Each row was made from one small tree. Brackets hold a mark, then the marks that hang from it, in the order of their numbers. Every link used is in the known rows. Write each row's tree.
In the rows, 128 means zero.
Known rows:
[q_760 q_466 q_746]: [143  83 172 118 115 122 133 121 169 128 144 120  98 174 127 137 127 133
 131 121 124 130  94 149 139 145 125 141 130 123  95 176 118  95 120 114
 122 125 119  97 141 146 105 138 122 124 122 141 126 149 115 122 127 120
 136 131 101 124 150]
[q_746 [q_760 q_181 [q_466 q_404]]]: [105 122 195 102 123 128 127 134 134 139 131 118 117 151 115 135 138 122
 122 121 112 132  96 154 157 165 171 145 122 134  96 163 107 113 133 131
 112 122 139  77 109 123  90 123 113 109 133 151 105 138 109 122 121 121
 127 120  92 133 147]
[q_487 [q_34 q_866 q_970] [q_466 q_404]]: [117 112  14 143 127 111 145 120  58 120 113 172 196  99 103 117 111 105
 135 147 144 116 169  99  83 116 107 104  76 157 140 123 109 137 149 170
 108 130 130 229 115 124 156 128 145 125 125 108 142 124 136 132 156 145
 109 117 116 138 101]
[q_181 q_340 [q_760 q_466]]: [119 140 200  88 129 135 115 120 167 124 175  88  58 138 120 150 119 121
 125  98 130 137 104 140 161 153 105 156 140  98 103 191 131 123 129 103
 130 124 119  49 117 136  88 118 107 139 149 152 100 130 110 126 103 128
 153 141  98 109 164]
[q_487 q_34]: [122  88 115 123 124 138 145 126 107 124 142 148 110 114 132 117 118 134
 141 131 137 116 142 119 136 125 180 137 137 122 124 120 140 138 127 110
 130 125 125 147 121 124 124 145 126 130 130 134 133 125 131 132 128 130
 128 130 140 122 134]
[q_181 [q_340 q_818] [q_760 [q_466 q_404]]]: [109 174 199  81 132 135 104 119 163 128 184  80  61 139 115 159 126 107
 117  88 133 140 100 136 156 164 107 161 143  99 106 209 138 121 133 128
 128 117 113  25 125 121 101 122 103 132 155 153 100 110 113 124 107 128
 161 134  90 101 162]
[q_254 [q_34 q_866]]: [121 141  96 125 128 125 138 147  96 123 137 144 145 127 136 115 117 141
 138 143 130 138 130 120 119 108 124 130 144 132 158 116 135 149 122 133
 118 129 131 117 108 135 149 121 133 151 116 129 163 121 143 128 124 135
 133 130 154 125 120]
[q_866 [q_34 [q_487 [q_466 q_404 [q_760 q_746]]] q_970]]: [140 152  53 156 138 119 124 120  80 126  98 131 179 137 124 116 124 139
 115 142 140 119 143 107  97 111  92 102  88 160 133  82 111 105 132 111
 133 137 121 195 148 123 151 144 149 133  92 119 136 111 119 129 142 132
 114 133 128 136 105]
[q_181 q_340]: [117 135 180 109 133 140 127 128 148 122 160 101  70 111 141 142 123 135
 127 115 127 140 122 134 152 137 181 151 174 100 125 136 147 146 125 126
 134 111 126  73 119 127 115 134 124 152 137 146 120 103 132 129 113 124
 146 128 121 109 158]
[q_254 [q_34 q_487 q_866 q_970]]: [126 170  65 157 135 110 131 151 108 125 126 157 177 117 144 112 131 142
 135 158 136 135 140 126 103  91  60 111 136 139 164  77 125 136 125 126
 124 139 149 163 130 139 162 122 152 150 110 114 162 120 147 132 123 141
 119 140 166 135 106]
[q_254 [q_34 [q_487 [q_466 q_404 q_760]] q_866]]: [142 137  56 146 136 129 129 123  78 117  97 146 196 128 124 111 111 124
 125 153 134 133 133 111  91 106  84 107  80 160 160 110 131 131 126 144
 122 133 122 151 110 125 153 109 148 128 103 121 144 127 130 125 136 143
 112 125 153 141  94]
[q_970 [q_34 q_487]]: [122 134 126 145 120 132 143 141 143 133 116 142 128 128 145 110 133 141
 132 141 131 129 141 140 132 113 153 124 152 117 131  89 141 143 126 106
 147 131 127 146 150 121 147 116 141 146 132 116 142 140 129 129 134 125
 133 144 173 133 116]
[q_970 [q_34 q_254 [q_487 [q_466 q_760]] q_866]]: [140 112  79 163 125 131 131 131 127 122  74 143 165 103 139 107 129 125
 130 134 122 119 159 118 105  98  81  98 111 127 154  76 141 149 130 135
 144 143 123 198 145 126 149  98 136 121 143  91 130 147 141 131 150 133
 118 138 186 152  95]
[q_866 [q_34 q_254 q_970]]: [111 160  84 139 130 122 141 147  97 125 134 130 132 101 139 114 137 140
 129 128 136 109 159 107 119  93 124 120 157 117 146  60 111 134 126 106
 132 142 136 187 152 127 156 152 130 132 128 108 143 104 138 134 137 128
 130 149 143 130 119]
[q_340 [q_181 [q_760 [q_466 q_404] q_746]] q_818]: [136 146 196  77 126 132 110 114 168 150 169  71  72 158 114 164 135 118
 111  93 122 151  87 143 159 161 124 175 137 113 107 237 158 107 129 118
 133 118 117  20 142 123  76 140  91 138 144 153 123 107 119 121 109 116
 162 123  90 101 160]
[q_746 [q_760 [q_181 q_340] q_466]]: [112 139 233  99 125 133 112 132 169 142 144 103  83 144 132 142 137 132
 120 107 110 138  90 160 168 167 166 155 158 119  99 169 123 123 130 123
 120 119 140  46 105 134  79 128 100 123 141 158 101 137 116 123 106 118
 136 127 103 128 169]
[q_181 [q_760 [q_466 q_404] q_746]]: [136  99 169 102 125 124 124 120 144 126 147 108  92 175 103 141 125 116
 128 119 124 133 102 142 146 156  92 139  99 128  94 209 114  84 124 103
 119 130 116  69 134 139  95 122 120 114 120 146 115 142 101 125 120 123
 140 129  75 114 139]
[q_34 q_254 [q_487 [q_466 q_404]] q_866 q_970]: [141 142  37 171 130 110 136 128 104 125  87 145 207  89 125 121 139 104
 125 159 130 121 171 109  81  95  28  89  91 136 160  77 101 118 142 169
 122 140 147 244 146 133 165 105 157 104 132  84 119 137 145 133 152 143
 102 130 142 158  83]
[q_866 q_34]: [114 144 110 118 127 134 145 136  84 128 138 116 120 142 133 116 120 147
 128 129 138 123 134 107 132 117 174 137 146 124 130  95 132 137 128 101
 133 126 118 148 126 114 143 147 127 151 118 133 145 116 128 128 132 128
 140 138 140 119 133]
[q_254 [q_34 [q_487 [q_466 q_404]] q_866 q_970]]: [131 174  32 157 132 108 138 138  83 125 109 162 210 123 127 113 121 122
 127 166 143 135 148 118  83  95  62 102 101 156 164  92 109 134 134 153
 115 137 140 185 124 134 176 115 158 135 104 108 158 128 138 128 138 144
 109 135 149 143  89]
[q_466 [q_760 [q_181 q_340]]]: [121 101 203 106 146 149 100 120 147 121 140 103  73  99 135 147 131 150
 126 100 117 133  98 129 167 148 188 145 132 112 124 139 161 136 114 117
 146 116 130  53 101 116  85 133 117 141 131 157 102  93 128 132 104 122
 135 104 108 112 160]
[q_487 [q_34 q_254] q_466]: [149  90  88 134 116 142 148 107  97 123 103 152 137 110 127 115 110 111
 139 133 135 107 159 109 108 115 163 123 112 130 133 127 125 149 129 137
 130 134 117 197 120 130 136 133 123  98 150 112 126 146 130 128 146 131
 109 134 131 141 115]
[q_760 [q_181 q_340] q_746]: [138 121 239 110 133 136 102 133 186 145 162 101  54 149 141 158 149 147
 127 117 109 145  96 151 169 164 192 154 187 113 109 156 155 119 120 125
 129 109 138  26 119 138  99 150 107 144 111 155 117 126 135 131  95 111
 139  95  94 108 170]
[q_970 [q_34 q_254 [q_487 [q_466 q_404 q_760]]]]: [135 123  95 158 124 141 138 124 125 122  79 143 154 104 132 108 132 116
 127 134 128 114 158 122 110 106 135  98 109 130 141  86 127 141 126 128
 143 141 116 176 152 118 150 107 138 104 138  98 126 139 123 127 152 127
 114 142 164 149  94]
[q_866 [q_34 [q_487 q_466] q_970]]: [134 172  55 148 126 118 143 127  87 133 108 133 177 138 134 111 122 141
 122 147 149 121 150 109  98 101 102 116 118 142 136  71 113 124 135 107
 136 136 129 219 140 124 161 139 148 143 110 117 140 131 127 130 138 135
 120 146 138 139 108]
[q_404 [q_466 [q_760 q_746]]]: [161  69 145 131 142 134 121 111 128 107 112 121 132 136 111 127  96 134
 126 111 117 133 112 128 135 137 119 127 116 146 110 169 140 127 109 112
 131 122 110 107 118 135  92 124 135 119 119 151 132 113 116 125 135 114
 130 119 128 111 133]
[q_254 q_34]: [124 141 123 122 127 133 143 142 108 124 141 142 122 135 138 117 118 141
 135 139 133 133 124 131 128 111 169 141 153 128 145 125 134 149 113 116
 126 127 127  97 115 131 141 130 132 142 117 137 160 120 131 125 119 128
 131 135 139 120 127]

Write each row's tree:
[147 108  88 159 124 125 124 129 130 123  82 141 161 136 137 110 123 136
 126 140 122 132 141 129 108 115  80 104 105 143 139 102 147 134 133 130
 139 135 116 169 137 132 141 104 139 146 115 108 140 144 136 130 143 127
 122 126 169 143 106] => [q_970 [q_34 [q_487 [q_466 [q_760 q_746]]] q_866]]
[112 131 217 102 125 123 104 123 188 142 173 113  82 170 117 160 154 120
 125 106 120 133  77 153 155 177 172 144 143 126  90 181 115  92 131 150
 110 112 130  36 131 128 115 150 110 115 119 150 106 143 114 122 113 119
 136 104  78 112 164] => [q_760 [q_181 q_340] [q_466 q_404] q_746]
[141  88 164 117 140 139 122 112 126 114 122 125 133 125 109 132 104 135
 129 110 121 132 106 127 145 143 154 133 115 136 111 155 140 143 114 120
 134 119 124 108 100 119  99 119 131 112 135 156 121 120 120 126 127 120
 127 110 125 112 137] => [q_404 [q_466 [q_760 q_181]]]
[122 130  99 150 120 121 141 146 131 132 111 143 147 121 143 108 130 140
 135 144 128 133 148 130 122 109 105 114 143 122 143  78 144 144 135 123
 138 131 129 166 140 122 157 106 142 155 129 108 145 142 144 131 137 132
 135 137 187 137 111] => [q_970 [q_34 q_487 q_866]]
[111  81 158 110 146 145 115 119 108 120 128 119 110 102 113 137 132 132
 126 118 121 125 109 123 152 146 197 128  91 134 124 135 136 120 119 135
 134 118 129  75 106 102 104 130 133 121 118 149 108  90 116 130 121 126
 126  95  94 117 135] => [q_466 q_404 [q_760 q_181]]
[140  98 233 110 149 145  81 119 180 128 145  89  52 123 144 157 137 152
 121  93 108 139  89 141 170 160 166 152 149 118 119 160 172 119 111 119
 145 112 124  13 118 130  76 147 103 148 119 162 109  86 132 133  98 112
 139  90  97 106 169] => [q_466 [q_760 [q_181 [q_340 q_818]] q_746]]
[129 173  43 157 128 123 142 127  79 128 103 136 185 119 127 111 133 122
 121 149 144 110 167  97  94  94  99 101 113 141 147  54  97 122 135 124
 130 144 130 232 154 119 175 139 147 112 113  98 134 127 128 129 147 136
 113 149 141 145  93] => [q_866 [q_34 q_254 [q_487 [q_466 q_404]] q_970]]
[121 104 192 107 118 122 120 123 168 140 157 128 104 183 110 150 152 123
 130 121 121 129  81 151 148 168 167 138 121 134  90 175 106  86 128 142
 111 118 135  68 131 128 113 143 118 109 117 145 113 156 113 122 116 119
 129 103  73 120 150] => [q_760 q_181 [q_466 q_404] q_746]
[127 133  68 161 117 126 144 137 118 127  84 149 178 109 130 107 135 111
 129 147 126 120 167 117 100 101 100  94 118 130 152  78 125 146 139 156
 130 138 123 208 147 119 170 100 142 116 140  84 135 152 139 128 157 132
 118 136 182 150  88] => [q_970 [q_34 q_254 [q_487 [q_466 q_404]] q_866]]
[118 112 155  94 123 128 136 121 127 124 151 109 104 154 100 135 118 114
 130 119 133 129 109 134 146 146 110 142  93 122 101 188 111 108 128 110
 122 128 120  87 122 125 104 111 125 114 140 143 112 135 101 123 122 131
 143 138  84 116 137] => [q_181 [q_760 [q_466 q_404]]]
[130 172  91 153 131 119 137 144 120 127 128 155 156 123 145 115 128 142
 133 153 140 133 137 136 114  97 106 122 144 137 153  86 121 134 115 108
 133 138 145 142 137 139 156 133 150 140 110 125 158 119 133 130 119 133
 118 148 152 132 110] => [q_254 [q_34 q_487 q_970]]
[135 155 232  90 132 133  92 120 198 132 180  71  37 165 132 164 127 122
 119  84 121 146  89 152 165 170  83 168 164 102  99 223 152 108 124 108
 132 119 111   4 135 146  82 131  91 142 141 159 108 121 119 127  96 117
 161 128  88  99 174] => [q_181 [q_340 q_818] [q_760 q_466 q_746]]
[134 104  36 153 122 115 140 122  91 121 102 167 177  86 124 114 118 110
 139 139 136 109 175 102  89 100  84 105 107 135 150  99 115 148 139 155
 119 141 136 245 124 139 147 131 130 114 146  96 133 138 148 135 151 140
 105 131 140 148 103] => [q_487 [q_34 q_254 q_866 q_970] q_466]
[114 154 231  95 126 126  96 124 195 144 183 104  74 169 124 169 156 119
 121  96 120 138  71 153 159 180 163 152 156 118  92 188 127  97 131 159
 115 108 126  19 135 125 114 154 100 121 130 154 108 136 122 122 108 115
 144 101  75 109 170] => [q_760 [q_181 [q_340 q_818]] [q_466 q_404] q_746]
[ 99 166 226  93 129 133 108 131 157 143 154  99  92 144 124 151 141 120
 114 100 112 139  90 157 164 177 169 156 151 121 100 177 122 120 136 141
 112 113 133  32 112 122  90 130  98 118 141 159 101 121 116 121 111 118
 137 117  95 123 164] => [q_746 [q_760 [q_181 [q_340 q_818]] [q_466 q_404]]]
[124  87  87 136 125 133 139 136 105 124 130 150 125  90 134 113 125 124
 145 133 127 108 162 106 123 110 126 118 142 118 147  96 138 142 132 134
 123 135 133 182 127 128 137 134 120 119 146 109 127 128 149 135 139 135
 123 128 168 136 120] => [q_487 [q_34 q_254 q_866]]
[112 123 107 141 119 125 142 153 129 125 119 143 126  99 141 110 139 132
 138 129 118 120 160 124 124 102 127 114 160 108 151  81 139 163 130 134
 135 138 131 162 144 128 153 112 125 141 152  96 147 137 150 132 145 126
 136 138 183 135 114] => [q_970 [q_34 q_254 q_866]]
[134 153  98 142 125 140 140 133 101 133 117 116 137 131 144 110 135 138
 127 141 135 112 151 105 123 101 132 120 146 121 141  56 127 123 126  97
 142 138 125 183 149 119 154 141 132 120 124 111 126 131 131 129 132 130
 127 150 176 138 112] => [q_866 [q_34 q_254 q_487]]
[156 137  90 166 125 123 141 119 134 129  91 139 165 100 141 122 134 119
 127 152 133 121 160 126 101  96  77 110 121 122 146  86 110 121 125 132
 140 141 146 219 150 139 144 121 151 103 140 100 118 142 133 131 141 132
 103 146 133 155  99] => [q_34 q_254 [q_487 q_466] q_970]
[117 138 233 105 134 141 112 139 154 144 134  97  75 128 139 140 135 139
 120 118 102 144 109 154 172 164 193 157 173 118 114 151 141 139 126 117
 126 114 141  40  98 134  81 127 105 137 130 159 109 116 126 129 100 115
 136 113 110 121 167] => [q_746 [q_760 [q_181 q_340]]]
[121 116  41 137 123 118 150 113  72 121 116 170 176 104 106 118 108 107
 133 143 149 113 162 109  93 120 155 114  84 151 127 127 106 137 141 152
 117 129 127 207 122 120 150 138 144 115 126 115 138 120 122 129 151 137
 107 126  96 133 108] => [q_487 [q_34 q_970] [q_466 q_404]]
[126 120 236 102 124 126 104 123 207 140 173 109  64 169 132 161 154 135
 128 103 117 138  71 159 162 169 165 154 165 114  88 180 130 101 125 131
 121 116 134  37 126 140  99 148 100 130 129 154 107 155 122 125 100 116
 139 110  88 114 175] => [q_760 [q_181 q_340] q_466 q_746]
[139 133 107 148 114 131 148 128 136 133  95 146 150 135 138 110 122 131
 130 145 134 130 144 138 115 113 145 121 128 128 129  99 136 151 131 121
 145 131 119 169 137 123 151 109 142 138 133 113 140 153 126 126 142 126
 126 143 159 140 109] => [q_970 [q_34 [q_487 q_466]]]
[162  84  81 147 132 130 127 109 102 120  82 120 177 125 128 120 108 132
 125 145 128 136 131 115 105 117  61 112  70 142 143 117 145 123 133 144
 138 127 123 187 109 127 124  98 149 135 120 121 112 134 133 130 136 139
 116 118 146 145 108] => [q_34 [q_487 [q_466 q_760]] q_866]
[124 116  44 146 125 123 148 116  84 122 109 170 172  87 111 118 121  97
 134 139 141 102 177 106  91 110 141 105  96 142 137 113  96 142 135 157
 116 139 130 220 134 125 152 141 136  90 138 100 131 127 128 131 159 136
 101 135 113 142  99] => [q_487 [q_34 q_254 q_970] [q_466 q_404]]
[113 161  71 139 133 109 135 155 104 123 142 157 156 111 137 117 126 143
 136 144 134 134 139 126 110  97  89 122 144 136 163  96 121 150 124 133
 117 136 146 139 120 141 154 126 139 157 114 120 172 109 148 132 127 137
 126 135 148 126 116] => [q_254 [q_34 q_866 q_970]]
